Each row was made from one walk, in order. Every step used is in the known rows, and no mark comes twice. Write each row's walk.
Known rows:
H, M: -1.81,-3.18,+0.42,+3.05,+0.17,-0.09,+0.38,-1.05,-1.19,+2.51,+0.37,-1.11,-1.75,+1.37,-0.19,+4.50,+0.63,-0.45,-1.13,-3.52,+0.02,-1.31,+3.10,+0.58,-0.61,-1.64,+2.40,+2.39,+1.09
W, F, R, J, A: +1.97,-0.82,-1.07,+2.48,-1.47,-1.30,-1.57,-1.69,+3.36,+1.14,+0.97,+0.58,+0.18,+5.36,-0.99,+4.50,+1.78,+0.71,-6.18,-0.33,-0.81,-2.48,+5.04,-4.37,+3.63,+1.90,-2.61,-2.23,-6.02
R, J, W, F, A: +2.33,+1.22,-0.01,+2.07,-0.12,-3.28,-2.35,-0.36,+2.43,+1.75,+0.19,+0.84,-0.93,+3.25,+0.25,+1.26,+1.14,-0.22,-3.00,+0.57,-2.08,-2.15,+1.29,-3.17,+1.67,-1.15,-1.09,-1.01,-1.49
W, J, A, M, H: +0.57,-2.64,-2.13,+1.23,-0.61,+2.03,+2.62,-2.54,+0.20,-1.24,-0.08,-3.33,-3.97,-0.99,-0.91,+2.70,-0.14,+2.04,-1.56,-1.53,+0.40,+1.68,+1.60,-2.43,+2.60,-2.91,+4.49,+1.80,-0.36
W, F, A: -1.00,+1.75,-0.39,+1.88,-0.87,-3.04,-0.63,-3.29,-0.60,+2.48,+1.59,-2.59,+1.13,+4.25,-0.72,+0.50,+1.80,+1.60,-1.44,-1.08,-3.69,-0.90,+2.15,+0.03,+1.63,-1.11,-1.67,-0.22,-1.39
M, W, F, R, J: +1.01,+0.52,+0.16,+1.15,-0.45,-0.30,-2.05,-0.29,+3.74,+0.80,-0.96,-0.37,+0.22,+1.53,+0.05,+4.58,+2.17,-0.05,-3.95,+0.17,-1.81,+0.89,+3.33,-2.29,+0.90,+0.69,-2.38,-0.37,-1.72
J, W, M, A: -1.74,-1.04,-1.35,+0.78,-0.21,-1.35,-0.76,-1.76,-2.82,+0.28,+0.80,-0.31,-1.61,-3.03,+1.02,+1.70,+0.21,-0.77,-1.98,-0.62,-4.25,+0.27,+0.79,-3.53,+0.98,-2.75,+2.10,+0.98,-1.09
R, J, A, M, W: +0.71,-6.25,-0.70,+1.17,+1.12,+1.83,-1.61,-1.80,+3.01,+2.03,-3.45,-0.15,-4.33,-3.30,+1.79,+2.66,-0.54,+0.74,-2.52,-2.13,-0.34,-0.01,+1.00,-4.31,+1.43,+0.71,+2.06,+0.97,+0.13
M, W: -2.74,-2.43,+0.66,+1.45,+0.37,+1.18,-0.26,-2.02,+0.83,+3.06,-1.43,-0.90,-2.47,-3.47,+1.62,+3.68,+0.56,+0.70,-0.77,-2.70,-2.11,-0.89,+4.21,-0.81,-0.36,-2.00,+0.68,+2.80,+2.78
F, A: -1.20,-0.31,-1.19,+1.17,+0.25,-1.37,-1.00,-2.47,-0.57,+3.54,-0.05,-2.84,-0.69,+3.77,+0.80,+2.12,+2.07,-0.18,-2.54,-1.37,-1.53,-3.80,+1.86,-1.50,+1.37,-1.87,-0.45,-0.35,+0.09
M, H: -1.12,-0.54,-0.13,+0.88,+0.78,+2.01,+2.63,-2.28,-0.88,-0.41,+1.39,-2.21,-1.80,-0.32,-0.77,+4.82,+1.14,+2.30,-0.54,-1.99,+0.17,-1.36,+4.12,-1.48,+0.87,-4.57,+1.09,+1.78,+1.89
H, M, W: -1.60,-4.50,+1.12,+2.32,+0.37,+0.63,-0.97,-0.01,-0.17,+3.39,-2.04,-0.99,-2.03,-3.62,+0.48,+5.09,-0.60,-0.46,-0.64,-3.16,-0.59,-0.21,+1.72,-0.17,-1.58,-1.87,+2.88,+3.68,+3.59
H, M, A: -0.99,-2.92,+0.86,+2.48,-0.13,+0.39,+0.51,+0.10,-3.00,+2.13,+0.97,-1.63,-0.85,-0.21,+1.25,+4.98,-0.36,-1.31,-2.84,-2.52,-1.68,-0.32,+0.81,-0.99,-0.71,-3.57,+4.34,+3.93,+0.95
M, W, F, R, J, A: +2.34,-1.65,-0.60,+2.39,-1.08,-0.50,-2.68,-0.78,+4.87,+1.48,-0.78,+0.65,-0.58,+1.75,+0.07,+4.95,+0.73,+0.64,-5.37,+0.25,-0.98,-1.00,+4.00,-4.62,+3.08,+1.47,-2.48,-0.94,-4.20
W, J: -1.79,+0.26,-1.89,+1.69,-1.52,+1.32,+3.34,-2.27,-0.68,+2.58,+0.95,-3.01,-0.88,+1.16,-0.90,+2.30,+1.67,+0.62,-3.00,-2.35,-2.52,+2.99,+4.74,+0.69,+0.20,-2.03,+1.98,+2.11,-0.43
H, M, W, J: -0.25,-2.62,-0.41,+2.85,-1.83,+0.90,+0.95,+0.60,+0.19,+3.05,-1.50,-2.78,-1.07,-3.20,-0.54,+4.32,-0.76,-0.27,-1.91,-2.10,-1.62,+3.58,+2.05,+0.33,-1.30,-2.76,+4.77,+3.88,+2.41
M, W, J, A: +0.34,-3.00,-1.55,+2.66,-2.08,+0.97,+0.96,-2.06,+1.40,+3.44,+0.23,-2.10,-2.09,-2.30,+0.26,+3.16,-0.43,+1.59,-3.90,-1.46,-2.06,+0.87,+4.69,-3.13,+1.55,-1.05,+2.84,+2.00,-1.36
R, J, W, F, A, M: +1.40,-0.92,-1.26,+0.72,+1.27,-2.69,-2.53,-1.47,+2.03,+0.49,-2.15,-0.05,-3.38,+2.32,+0.89,-0.80,+0.74,-0.52,-1.91,-0.72,-1.84,-0.24,-1.95,-2.52,+1.62,+0.13,-0.23,-0.19,-0.79
M, A, J, W, F, R: +0.49,+2.19,-0.12,-0.79,+0.36,-1.34,-1.19,-1.18,+1.11,-1.75,+0.21,+1.25,-2.20,+0.66,+1.44,+0.10,+0.20,-1.24,-2.03,-0.47,-3.00,-0.99,+2.63,-2.20,+2.06,-0.42,-1.50,+2.67,-1.55
J, W, F, A: +0.16,+1.25,-0.44,+1.22,+0.05,-4.03,-2.24,-2.43,+0.78,+1.69,+0.79,+0.49,-1.42,+3.27,+0.19,+0.02,+0.49,+0.16,-1.39,-0.19,-3.18,-2.86,+1.95,-1.33,+1.56,-1.45,-1.26,+0.44,-0.59

Write each row's walk:
-0.25,-1.62,-2.78,-0.13,-1.13,+0.21,-0.40,-1.03,+0.45,+2.48,-3.68,-4.41,-1.93,-2.62,+1.28,+0.58,+0.51,-0.46,-2.01,-0.18,-2.86,+3.90,-1.14,-0.77,-0.08,-1.65,+3.70,+2.65,+2.18  F, A, M, W, J
-3.26,-1.63,-1.80,+1.32,-0.02,-2.43,-0.67,-2.89,-0.90,+0.73,-0.27,+0.26,-2.98,-1.69,-0.30,+0.74,+1.09,-0.04,-0.68,-2.05,-3.15,-0.42,+2.66,-2.03,+2.21,-0.88,+0.28,-0.76,-1.05  J, W, M
+1.00,+0.50,-1.74,+0.11,+0.99,-0.74,-0.24,-0.68,-2.15,-1.92,+0.09,-2.52,-1.00,-2.75,+0.89,+0.77,-0.12,+0.57,+0.76,+0.44,-0.83,-0.63,+0.00,-4.18,+3.33,-3.45,+1.71,-0.95,+0.78  F, A, J, W, M, H
+0.79,-5.09,-1.34,+0.12,+1.38,+0.77,-3.19,-0.73,+4.02,+1.20,-4.69,-0.37,-4.04,-1.39,+1.98,+3.64,+0.40,-0.45,-3.85,-0.57,+0.24,-1.06,+0.44,-4.75,+2.53,+0.85,+0.76,-0.52,-1.30  F, R, J, A, M, W
-0.30,+0.31,-0.48,+0.52,+0.49,-0.53,+0.34,-3.09,-0.77,-1.54,-0.06,-3.52,-1.61,+0.81,-0.74,+1.28,+0.68,+2.18,+1.15,-0.39,-0.93,+1.51,-1.29,-0.56,+1.82,-3.30,+1.48,+0.78,+1.88  W, F, A, M, H
+0.98,+0.17,-1.83,+0.62,-0.01,-1.19,-1.30,+0.17,+1.69,-2.46,-0.89,-0.91,-1.17,-0.53,-0.67,+5.63,+1.18,-0.31,-2.46,+1.91,+0.17,-0.50,+0.76,-4.89,+3.41,-2.30,+0.38,-2.91,-1.87  F, R, J, W, M, H
+0.11,+1.75,-0.03,+0.18,+0.77,-0.44,+0.51,-2.71,-1.68,+1.10,+1.32,-3.29,+0.26,+2.58,+0.66,-2.07,+1.11,+1.83,-0.38,-2.77,-2.55,+0.24,+2.26,-0.57,+1.71,-0.16,-1.45,+2.02,-0.99  W, F, A, J
-2.07,-6.01,-0.77,+1.07,+1.02,+0.89,-1.35,-3.29,+1.64,+1.88,-2.55,-0.61,-5.47,-4.11,+2.08,+1.28,-0.90,+1.02,-0.98,-2.51,-1.23,-0.45,+1.54,-2.85,+1.30,-0.15,+2.07,+2.10,+1.03  J, A, M, W
-1.41,+1.79,-0.81,+0.54,-0.34,-3.45,-1.80,-2.04,+3.47,-0.99,+0.11,+2.39,-2.48,+3.24,-0.54,+1.88,+1.33,-0.09,-2.04,-0.76,-2.59,-2.70,+3.89,-0.53,+2.28,+0.14,-3.08,+0.30,-2.01  J, W, F, R
-1.30,-1.72,-0.77,+0.15,-0.91,-1.58,-3.04,-3.19,+3.35,-0.30,-2.02,+0.08,-2.78,-0.31,-0.14,+1.39,-0.02,+0.99,-1.61,-1.03,-2.07,-0.22,+2.12,-1.15,+2.74,+1.30,-1.63,+0.49,-2.26  J, A, M, W, F, R
+0.24,-1.01,-0.50,+0.30,+0.17,-0.25,-1.95,-0.52,+4.03,+0.16,-2.86,-0.68,-1.58,-0.08,+0.20,+2.90,+1.51,+0.18,-2.54,-0.40,-1.93,+2.31,+0.53,-1.45,+1.25,+1.36,-1.36,+0.06,-1.03  A, M, W, F, R, J
-2.25,-0.43,-1.44,+1.19,-0.54,+0.24,+2.13,-3.34,-2.92,-1.09,+1.87,-3.62,+0.30,-1.88,-2.04,+4.10,+1.23,+2.05,-0.06,-1.03,-1.53,+2.01,+2.33,-1.53,+1.52,-3.29,+1.62,-0.74,+0.13  W, M, H
+1.48,-2.64,-1.93,+1.98,-0.78,-0.35,-1.85,-1.34,+4.10,+2.19,-0.57,+0.33,-1.17,+5.15,+0.32,+5.51,+2.30,-0.20,-6.92,-0.44,+0.53,-4.84,+4.38,-5.35,+3.79,+0.60,-1.24,-2.85,-5.13  F, R, J, A
-1.28,-0.80,-1.22,+1.25,-0.15,-1.07,+0.86,-1.88,-1.59,-2.03,+0.65,-0.98,-2.25,-2.99,-0.98,+3.57,+0.21,+1.15,+0.09,-0.50,-1.12,-0.09,+1.98,-3.25,+1.95,-3.89,+1.89,-0.41,+0.73  J, W, M, H
-1.34,-2.42,-1.07,+0.18,+1.55,+1.92,+2.01,-3.09,-0.74,-1.27,-1.02,-2.63,-4.02,-1.53,+0.02,+2.88,+0.74,+2.18,+0.93,-2.16,+0.37,+0.57,+0.85,-0.66,+0.94,-3.91,+2.66,+2.26,+2.95  A, M, H
-0.46,-1.42,-1.74,+1.86,+0.25,-1.40,-0.63,-1.23,+0.52,+0.96,-0.38,+0.21,-1.86,-0.89,-0.28,+2.39,+1.17,-0.74,-2.68,-1.36,-2.35,+0.36,+1.97,-4.26,+2.31,-0.19,+0.61,-2.49,-2.28  R, J, W, M
+1.58,-3.51,-0.92,+3.06,+0.04,+0.76,+0.17,-1.91,+2.05,+3.22,+1.01,+0.25,-1.90,+2.75,+0.24,+4.61,+1.70,+0.95,-5.85,-2.16,+0.45,-2.54,+4.93,-5.17,+2.56,+0.43,-0.18,-1.45,-3.85  R, J, A
+3.12,-0.37,-0.67,+0.47,+0.67,-1.19,-0.67,+0.17,+1.92,-2.14,-1.37,-0.82,-3.22,+0.24,+0.56,+2.11,+0.15,+1.40,-0.14,+0.61,+0.51,+0.54,-2.06,-3.66,+2.28,-3.33,+1.78,+0.00,+1.08  R, J, W, F, A, M, H
+0.68,+0.90,+1.00,+0.67,+0.36,-0.12,+1.03,-1.75,-0.62,-0.43,+1.58,+1.74,-3.01,-1.84,+1.08,-1.38,-1.51,+1.12,-0.52,-3.12,-3.86,+1.09,+2.89,-1.85,+1.10,-1.28,-0.05,+4.34,-0.10  M, A, J, W, F
-2.63,-0.40,+1.70,+1.61,-0.84,-0.50,+0.14,-2.94,+0.35,+1.83,+1.15,-0.29,-0.96,-2.65,-1.16,+1.64,+0.01,+2.44,+0.47,-3.12,-4.33,+2.66,+4.06,+0.97,-0.03,-0.77,-1.15,+3.12,+1.56  M, W, F
-0.46,-0.37,-2.57,-0.19,+0.56,-2.55,-1.39,-1.99,-2.08,+0.75,-0.63,-1.71,-1.78,-1.37,+1.34,-1.64,+0.03,-0.83,-0.44,-1.48,-2.22,-0.63,+0.31,-3.81,+2.89,+0.05,+0.65,-1.39,-1.06  F, A, J, W, M
-0.61,-0.85,-0.15,-0.59,+1.29,+3.58,+2.04,-2.02,-2.76,+1.04,+0.97,-2.59,-1.95,-1.72,+2.39,+0.43,+0.61,+0.07,-1.78,-4.18,-1.68,+0.69,+2.91,-2.43,+0.45,-2.07,+1.34,+4.49,+0.78  M, A, J
+1.25,-2.07,+0.02,+1.49,+1.38,+0.03,-0.43,+0.08,+3.16,+1.69,-1.00,+2.64,-4.15,+1.19,+1.41,+3.60,+1.39,-1.08,-3.30,-1.80,-0.02,-3.40,+3.53,-4.33,+1.07,-1.18,+0.07,-0.25,-0.14  R, J, W
+1.13,-0.70,+1.36,+1.73,+0.45,-0.18,-0.81,-0.42,-1.16,+1.53,-0.47,-2.57,+0.13,-1.42,+1.27,+0.10,-1.22,+0.02,+0.61,-2.48,-1.84,+1.67,-0.13,-0.12,+0.29,-0.26,+0.79,+3.30,+1.90  H, M, W, F, A, J
+1.72,-3.24,+0.67,+1.03,+2.20,+1.19,+0.18,+1.15,-1.33,+0.22,-1.11,+1.69,-4.60,-2.55,+2.71,+1.40,-1.56,-1.74,-1.27,-3.05,-0.39,-1.75,+0.80,-2.96,+0.09,-2.54,+3.60,+4.74,+2.03  H, M, A, J, W
+3.38,-3.45,+0.20,+3.25,-1.69,-1.20,-2.87,+0.70,+3.52,+1.50,-0.81,+0.85,-0.15,+1.50,-0.70,+6.25,-0.03,-0.05,-5.33,-0.13,-0.06,-0.60,+2.47,-3.82,+2.06,+1.46,-0.60,-1.02,-3.43  H, M, W, F, R, J, A
-0.11,+1.65,-0.07,-0.46,+0.26,-1.79,-1.03,-1.63,+2.80,-1.13,-0.38,+1.54,-2.75,+2.02,+0.51,-0.10,+0.73,-0.23,-0.94,-1.87,-1.66,-1.81,+3.99,-0.83,+2.60,+0.95,-3.03,+1.40,-2.03  A, J, W, F, R
-1.68,-3.49,+0.80,+1.52,-0.69,-0.61,-0.72,-4.14,+0.85,+1.25,-0.39,-0.08,-3.54,-2.99,-0.60,-0.47,-1.15,+2.89,+0.00,-3.03,-3.30,+2.01,+2.27,-0.50,+0.99,+0.44,+0.36,+3.14,-0.25  J, A, M, W, F
+0.37,-2.08,+1.19,+0.77,+1.13,+3.24,+1.55,+0.01,-3.62,+1.23,+0.47,-2.20,-1.43,-1.60,+2.09,+2.20,-0.58,-0.81,-1.52,-4.05,-0.97,+0.62,+0.67,-1.11,-0.53,-2.42,+3.45,+4.98,+1.10  H, M, A, J
-0.28,+0.22,+1.22,+0.51,+0.94,-0.25,+1.01,-2.71,+0.50,-0.03,+1.29,+1.87,-3.61,-0.83,+0.51,-1.94,-0.71,+1.74,+1.04,-3.86,-2.65,+0.14,+4.49,-0.74,+1.35,-0.06,-1.37,+3.10,-0.13  A, J, W, F
+0.26,-0.50,-1.39,+0.55,+0.26,+0.32,-1.01,-0.24,+3.17,+1.31,-1.52,-0.73,-0.19,+4.86,+0.24,+6.05,+3.47,-1.38,-5.64,-0.28,-0.05,-2.50,+3.24,-3.15,+1.67,-0.19,-1.75,-1.77,-2.28  F, R, J
-0.57,-3.84,-1.52,+1.30,+0.95,+1.68,+1.27,-3.45,-0.13,-1.36,+0.18,-1.82,-4.68,-0.64,-0.27,+2.90,-0.29,+2.32,-0.91,-1.60,+1.24,-1.39,+1.63,-2.94,+2.55,-3.04,+2.73,+1.63,+0.14  J, A, M, H
-1.47,-2.93,-0.75,-0.01,+1.16,-0.21,-2.80,-2.14,+0.62,+2.33,-3.96,-2.77,-3.39,-2.85,+3.06,+0.57,+0.13,-0.39,-0.13,-0.60,-1.64,-0.32,-1.40,-1.50,+0.49,-0.94,+1.87,+1.33,+3.57  F, A, M, W
-0.82,-0.78,-0.89,+0.66,+0.86,-3.38,-2.24,-3.11,+0.94,+0.62,-1.76,-0.10,-4.06,+1.49,+0.76,-2.16,+0.18,+0.09,+0.33,-0.56,-2.92,-1.12,-1.64,-0.52,+1.79,-0.14,+0.22,+1.22,+0.32  J, W, F, A, M
-3.03,-4.64,-0.01,+0.14,+1.67,+1.73,-0.85,-2.77,+0.60,+1.56,-3.48,-1.53,-4.62,-4.69,+1.79,+1.52,+0.38,+0.57,+0.40,-2.64,-2.12,+0.84,+0.75,-0.29,+0.01,-1.13,+1.72,+3.25,+3.81  A, M, W
-0.41,-1.85,-0.26,-0.43,+2.78,+0.96,+0.88,-1.80,+0.99,+1.00,-1.13,+1.63,-5.38,-1.34,+2.50,-0.91,-0.03,-0.03,-0.38,-4.12,-0.52,-2.85,+4.40,-2.75,+1.49,-0.69,+0.07,+2.69,+1.81  A, J, W
